In the rows, 128 means zero.
Known rows, with every step that occurs:
fusa > fezi > livir: [131 116 154  38 127 136 168 119  96 131 127 130 122 145 100 122 117 146
  47 118 132 119 152 124 135]
piguget > vepi > puzekid > fezi: [106 164 134 131 123 111 110 117 128 114 104 135 152 123 156 124 152 178
 115 110 156 111 158 154 114]
fusa > puzekid > vepi > piguget: [154 135 121 171 133 112 103 149 119 131 136  91 135 123  94 129 128 118
 185 141 127 128  92 110 124]
fusa > fezi > puzekid > vepi > piguget: [138 112 152 252 119 124  89 118 119 146 135  73 121 133 121 124 134 127
 160 155 140 133 111 130 171]
puzekid > fezi > fusa: [127 139 128 129 115 155 192 117 129 138  99 140 127 139 167 117 116 146
 102 129 157 130 126 134 143]
livir > fusa > fezi: [160 116 133 147 112 148 166 113  89 135 121 141 126 130 133 119  95 126
 167 115 124 131 171 122 146]
fezi > fusa: [134 132 115  94 105 133 174 138 116 130 108 139 143 137 142 109 109 115
  99 133 148 128 119 122 139]
fezi > puzekid > vepi > piguget: [135 123 129 244 111 104  78 140 139 138 149  83 134 127 108 123 136 129
 172 158 137 141 100 130 158]
vepi > puzekid > fezi > livir: [ 96 154 142  85 146 126 152 121 137 119 104 144 125 134 126 134 143 166
  31 117 164 124 159 142 127]
piguget > vepi > puzekid > fezi > fusa: [112 158 127 123 104 131 128 111 135 110  72 140 152 126 190 123 144 159
  84 114 165 109 134 145 135]
piguget > vepi > puzekid: [113 159 118  96 117  91  93 136 114 107 113 134 169 124 133 120 146 149
 109 115 145 111 150 145 112]
doro > puzekid > vepi: [130 139 117 165 141 113 108 129 137 117 169 128 140 119  94 136 129 106
 171 126  94 132 113 113 127]
fusa > fezi: [132 127 146 112 133 136 174 121  90 144 123 124 129 139 125 116 112 134
 115 125 145 125 154 132 133]
livir > doro > puzekid > vepi: [133 135  99 186 169 107 101 134 142 124 171 151 129 112 113 141 124  89
 227 114  94 132 114 124 128]
vepi > puzekid > fezi: [ 98 163 133 157 151 122 153 123 132 134 102 136 132 127 150 127 139 152
  96 122 178 130 164 151 127]
livir > fezi > puzekid > vepi: [116 120 151 200  76 107  77 126 140 122 145  96 105 125 154 146 140 123
 171 158 104 146 108 146 117]
fezi > fusa > puzekid: [135 119 105  39 122 142 151 146 116 125  86 130 139 128 142 119 121  91
  80 138 133 121 101 100 117]
fusa > puzekid > fezi > livir > doro: [121 117 118  28 172 136 143 138 134 130 115 156 105 123 127 138 138 134
 106 109 119 118 128 125  98]
piguget > vepi: [137 138 123  78  96 101 119 137 102 117 144 133 163 133 117 114 132 157
 143 118 116 113 141 138 106]
puzekid > fezi: [121 140 137 139 132 135 177 122 122 144 130 138 128 138 133 120 125 164
 131 126 148 131 150 145 124]
puzekid > vepi: [134 151 139 163 104 103 129 128 116 122 163 124 132 123 102 131 119 134
 179 126 119 127 120 126 123]
livir > fezi > puzekid: [109 105 137 145  92 118 107 142 133 137 124 109 114 137 161 125 140 121
 121 161 126 149 129 152 113]
doro > livir > fezi > fusa > puzekid > vepi: [131 114 144  90  83 164 114 126 142 127 123  96 121 124 154 139 120  93
 104 146 117 125  90 117 101]

Rows:
[105 157 124 147 131 143 162 116 140 127  67 143 131 128 185 122 128 137
  66 125 186 127 138 139 149]	vepi > puzekid > fezi > fusa
[117 123 137 178  99 103  83 131 134 119 156 105 125 117 116 135 142 125
 150 147 114 132 108 125 133]	fezi > puzekid > vepi
[141 134 120  96 103 131 120 132 124 110 110 118 126 115 138 138 120  96
 131 133 114 118  77  95 121]	fezi > fusa > puzekid > vepi
[ 99  90 144 114 102 144 104 139 147 151 147  96 130 141 140 120 136 120
  77 161 139 143 142 155 107]	doro > livir > fezi > puzekid
[150 124 100 182 172 108  92 144 151 130 165 137 130 129  80 133 126 104
 184 121 103 134 101 117 154]	fezi > livir > doro > puzekid > vepi > piguget
[122 130 127  83 153 128 167 127 131 137 134 167 112 134 129 131 125 155
 126 107 135 127 148 146 124]	puzekid > fezi > livir > doro
[124 121  91 154 179 156 165 124 157 140 104 172 125 126 179 123 120  98
 152 116 133 135 120 129 148]	livir > doro > puzekid > fezi > fusa
[107 104 160 173  83 135  76 124 154 135 170  83 117 128 135 138 137 124
 128 158 116 140 122 148 113]	doro > livir > fezi > puzekid > vepi
[129 103 119  66 189 139 141 124 122 132 134 159 120 132 110 129 123  99
  96 109 108 123 146 119 138]	fusa > fezi > livir > doro > puzekid
[122 129 128  82 150 142 143 132 122 136 111 126 122 127 134 128 140 136
 119 129 136 124 131 124  98]	fusa > puzekid > fezi
[119 125 100 166 196 135 147 130 147 145 138 165 126 126 143 127 131 113
 183 114 124 136 144 140 126]	livir > doro > puzekid > fezi
[113 100 146 128 128 135 126 120 109 142 119 108 123 133 138 120 135 124
  81 145 141 129 147 132 141]	fusa > fezi > puzekid
[180 116 114 131 107 125  87 141 125 111 133 114 125 121  81 136 116 122
 175 126  98 130 105  93 136]	fezi > livir > fusa > puzekid > vepi > piguget
[161 118 124  63  95 125  94 129 123  93 143 133 117 110  86 150 116 115
 149 115  74 122 115  85 111]	fezi > livir > fusa > puzekid > vepi
[148 112 113 105 144 159 144 113 148 119 134 164 124 130 106 130 120 133
 109 109  94 138 153 110 137]	doro > puzekid > fezi > livir > fusa
[135 117 132 125 173 130 115 109 128 119 157 147 110 117 103 147 125 101
 148 105  87 120 125 114 144]	fusa > fezi > livir > doro > puzekid > vepi
[153 148 131 228 115 107 126 140 118 139 155 102 142 133  97 118 116 138
 202 138 143 134 111 131 149]	puzekid > vepi > piguget
[121 120 137  10 145 144 144 131 130 122 115 133 114 132 107 134 141 151
  53 122 123 119 128 115  95]	fusa > puzekid > fezi > livir
